What can hang from each mark
C: Q
V: P
J: C T
X: P
E: R
R: P
S: J
P: R S T V Z

Known rows, with every way that one mark hangs from another
P{T Z}: [-0.81 -1.45  0.72 -0.10 -2.07 -1.12  0.22 -1.08  0.17  1.33 -4.46  0.71
 -0.58  0.68  0.48  0.39 -0.15 -1.02  0.38 -0.45  0.44]
R{P{S{J} Z}}: [-0.55 -1.31  0.90 -1.10  0.08 -1.49 -2.42 -1.02  0.20  0.74 -3.69  1.13
 -2.07  1.00 -0.50  0.65  0.23 -1.55 -0.14  0.34  0.50]
P{S{J} T}: [ 0.59 -1.03  0.70  0.97 -1.75 -1.22 -0.56 -0.46  0.36  1.24 -2.02  0.89
 -1.14  1.40  0.39  0.36  0.33 -1.16 -0.30  0.53  0.46]
X{P{R S T V Z}}: [-0.57 -1.48  0.53 -1.61  0.01 -1.72 -3.61 -3.17  1.26  4.33 -6.74  2.65
 -3.59  0.58  0.49 -0.04  0.33 -0.67 -0.02  0.49 -1.92]
S{J{C{Q} T}}: [ 0.64  0.58  0.43 -0.42 -1.56 -0.67  1.89 -0.19  0.06  0.05  0.85  0.69
  0.00  1.05  0.76 -0.47 -0.40 -2.29  2.07 -0.10  2.13]
E{R{P{S V Z}}}: [-1.17 -1.67  0.42 -1.40  0.74 -1.51 -2.14 -2.31  1.55  2.79 -6.76  2.28
 -3.50  0.16 -0.67 -0.60 -0.25 -1.04 -0.50  0.73 -0.69]
P{R T V}: [-0.86 -1.82  0.54 -0.38 -1.20 -1.20 -1.30 -2.01  1.29  2.69 -5.44  1.71
 -1.72  0.77  0.25  1.07 -0.15 -0.88  0.76  0.15 -0.97]
S{J}: [-0.27 -0.62  0.73 -0.40 -0.89 -0.81  0.33 -0.33 -0.03 -0.12  0.01  0.09
  0.03  0.65 -0.59  0.67 -0.39 -1.46  0.52 -0.26  1.18]
V{P{S{J{C}} T Z}}: [-1.02 -0.37  0.85 -0.89 -0.58 -0.94 -1.38 -0.80  0.43  0.73 -2.81  1.11
 -3.39  1.58  0.48 -0.98  0.23 -2.26 -0.22  0.81  0.47]
P{R Z}: [-1.79 -1.61  0.42 -0.99 -0.41 -1.31 -0.75 -1.40  0.41  1.26 -3.67  0.73
 -0.99  0.34  0.05  1.12 -0.20 -1.10  0.71 -0.86 -0.34]
R{P{S T V Z}}: [-0.60 -1.86  1.06 -1.32 -0.87 -1.63 -3.03 -2.25  1.34  2.70 -8.01  2.48
 -3.15  0.93  0.09  0.48  0.39 -1.00 -0.23  0.93 -0.55]
P{R S{J{C}} T V Z}: [-0.64 -0.88 -0.10 -0.42 -0.10 -1.69 -4.02 -1.97  1.05  3.03 -4.40  2.27
 -4.04  1.75  0.75 -0.09 -0.07 -1.83  0.63  0.74 -0.44]
V{P{R S{J{C}} T Z}}: [-1.55 -1.04  0.42 -0.63  0.07 -1.22 -2.46 -1.18  0.72  1.57 -3.96  1.45
 -4.12  1.74  0.72 -0.39  0.34 -2.18  0.11  0.54 -0.65]
X{P}: [-0.33 -0.20  1.20 -2.07 -0.81 -0.62  0.85 -1.55 -0.16  0.73 -0.65  0.43
 -0.08 -0.37 -0.70 -0.66 -0.20 -0.74  0.23  0.08 -0.04]
P{R S{J{C}} T Z}: [-0.68 -0.87 -0.01  0.33 -0.75 -1.54 -2.54 -1.16  0.22  2.06 -3.02  1.44
 -3.12  1.73  0.97 -0.27  0.16 -1.73  0.49  0.40 -0.22]
J{C T}: [-0.45 -0.02  1.35 -1.83 -2.16 -0.58  1.91 -0.85 -0.43 -0.30  1.09  0.72
  0.08  0.03  0.56 -1.48 -0.27 -1.64  1.25  0.28  1.32]
E{R{P}}: [-1.19 -1.59  0.68 -0.55 -0.43 -0.70  1.12 -1.14  0.42  0.90 -3.51  0.73
 -1.19 -0.15 -0.98 -0.78 -0.49 -0.90  0.13  0.35 -0.24]

Rows
[-0.52 -1.66  0.58 -1.43  0.29 -2.02 -3.35 -2.02  1.01  2.81 -3.87  2.54
 -2.68  0.97  0.78  1.01  0.26 -1.76  0.93 -0.22  0.09]  P{R S{J{T}} V Z}
[-1.01 -0.17  1.35 -2.28 -0.15 -1.04 -0.71 -0.87  0.08  0.11 -0.70  1.33
 -2.55  0.90  0.66 -1.28  0.25 -2.65  0.44  0.46  1.22]  V{P{S{J{C T}} Z}}
[ 0.82  0.56  0.64 -1.52 -0.57 -1.00 -2.42 -2.05  0.44  2.52 -1.40  2.03
 -3.27  1.03  0.00 -1.93 -0.10 -1.46  0.15  1.68 -0.15]  X{P{S{J{C}} T V}}
[-0.41 -2.04  0.07  0.16  0.34 -1.68 -3.30 -1.96  1.27  3.62 -7.55  2.44
 -4.22  1.15 -0.22 -0.28 -0.15 -1.35 -0.15  0.91 -0.38]  E{R{P{S{J} T V Z}}}
[-0.72 -1.34  1.58 -0.59 -1.50 -0.82  0.51 -0.94  1.08  0.80 -4.00  1.08
 -1.82  0.84  0.29 -0.07  0.70 -1.22 -0.94  0.82 -0.50]  V{P{S T}}
[-0.41 -0.78  0.88 -2.24  0.62 -1.34 -2.46 -2.85  1.30  2.95 -3.39  2.19
 -2.62  0.08 -0.40 -0.05  0.23 -0.69 -0.17  0.80 -1.71]  X{P{R S V}}
[ 0.82 -0.25  1.35 -2.49 -0.11 -1.33 -1.91 -2.16  0.47  2.38 -0.88  2.27
 -1.81  0.26  0.02 -0.76  0.22 -1.43  0.47  0.81  0.41]  X{P{S{J{T}} V}}
[-1.59 -0.84  0.96 -2.07  0.48 -1.29 -1.69 -1.28  0.35  0.95 -1.64  1.66
 -3.32  1.06  0.91 -0.68  0.38 -2.57  0.79  0.28  0.14]  V{P{R S{J{C T}} Z}}
[-0.24 -1.73  0.70 -0.86 -0.29 -1.73 -4.02 -1.81  1.13  2.69 -7.00  2.34
 -3.42  1.47 -0.09  0.78  0.28 -1.46  0.04  0.82  0.03]  R{P{S{J} T V Z}}
[ 0.36  0.48  0.77 -0.91 -2.13 -0.56  2.83 -0.55  0.34  0.10 -0.27  0.82
  0.36  0.49  0.97 -0.83 -0.29 -1.81  1.79 -0.10  1.59]  J{C{Q} T}
[-0.61 -1.74  1.26 -1.29 -1.42 -0.99 -1.30 -1.83  1.02  1.74 -6.27  1.75
 -1.77  0.60 -0.45  0.38 -0.06 -0.95  0.50  0.87 -0.27]  R{P{T V}}
[-0.44 -1.85  0.12  0.04 -0.08 -1.95 -4.08 -1.99  1.34  3.51 -6.00  2.31
 -3.37  1.63  0.60  1.29  0.18 -1.42  0.32  0.13 -0.70]  P{R S{J} T V Z}
[-0.38 -0.75  0.66 -0.54 -0.99 -1.29 -2.45 -1.04 -0.08  1.18 -3.89  1.46
 -3.13  1.57  0.26 -0.84  0.21 -1.78  0.22  1.20  0.44]  R{P{S{J{C}} T Z}}
[-0.75 -1.35  0.66 -0.93 -1.43 -1.28 -1.38 -1.84  1.03  2.32 -5.79  1.49
 -1.61  0.69  0.26  0.61 -0.37 -1.10  0.52 -0.16  0.22]  P{T V Z}
[-0.85 -0.38  0.84 -3.15  0.20 -1.10 -1.71 -2.62  0.61  2.17 -3.70  1.49
 -1.69 -0.32 -0.68 -0.33 -0.54 -1.00  0.48 -0.11 -0.09]  X{P{V Z}}
[ 0.18  0.34  0.42 -1.79 -0.08 -1.32 -3.45 -2.30  0.43  2.98 -2.99  2.13
 -3.76  1.07  0.21 -1.81 -0.20 -1.62  0.25  1.17 -0.02]  X{P{S{J{C}} T V Z}}
[-0.32 -0.97  1.74 -1.44 -0.55 -0.97  0.20 -0.56  0.51  0.11 -0.72  1.17
 -1.39  0.74  0.30 -0.09  0.62 -2.05  0.04  0.38  0.86]  V{P{S{J{T}}}}
[-0.34 -0.74  0.54 -1.39 -0.34 -1.44 -4.03 -1.76  0.74  2.13 -5.28  2.35
 -4.08  1.57  0.04 -0.67 -0.02 -1.90  0.36  1.47  0.25]  R{P{S{J{C}} T V Z}}
[-0.53 -0.87  0.79 -2.09 -0.78 -1.20 -1.92 -2.63  0.62  3.12 -5.37  1.80
 -2.04  0.19 -0.03 -0.38 -0.33 -0.83  0.49  0.12 -0.39]  X{P{T V Z}}
[ 0.03 -1.42  0.83 -1.16 -0.10 -1.71 -2.41 -1.79  1.04  2.40 -2.30  2.38
 -2.09  0.88  0.55  0.87  0.27 -1.62  0.85  0.37 -0.03]  P{R S{J{T}} V}
[-1.48 -2.05  0.28 -0.78 -0.76 -1.54 -2.32 -2.27  1.28  3.12 -6.99  1.89
 -2.25  0.83  0.49  1.22 -0.20 -1.04  0.87 -0.35 -0.90]  P{R T V Z}
[ 0.19 -0.14  1.22 -2.49  0.01 -1.08 -1.45 -2.43  1.05  2.14 -2.46  1.78
 -1.81 -0.09 -0.64 -0.70  0.09 -0.74 -0.48  0.98 -0.63]  X{P{S V}}
[-0.86 -1.90  0.91  0.21 -0.27 -1.15 -1.49 -0.92  1.08  1.55 -4.04  1.32
 -2.85  1.58  0.35  0.91  0.72 -1.57 -0.27  0.54 -1.04]  V{P{R S{J} T}}
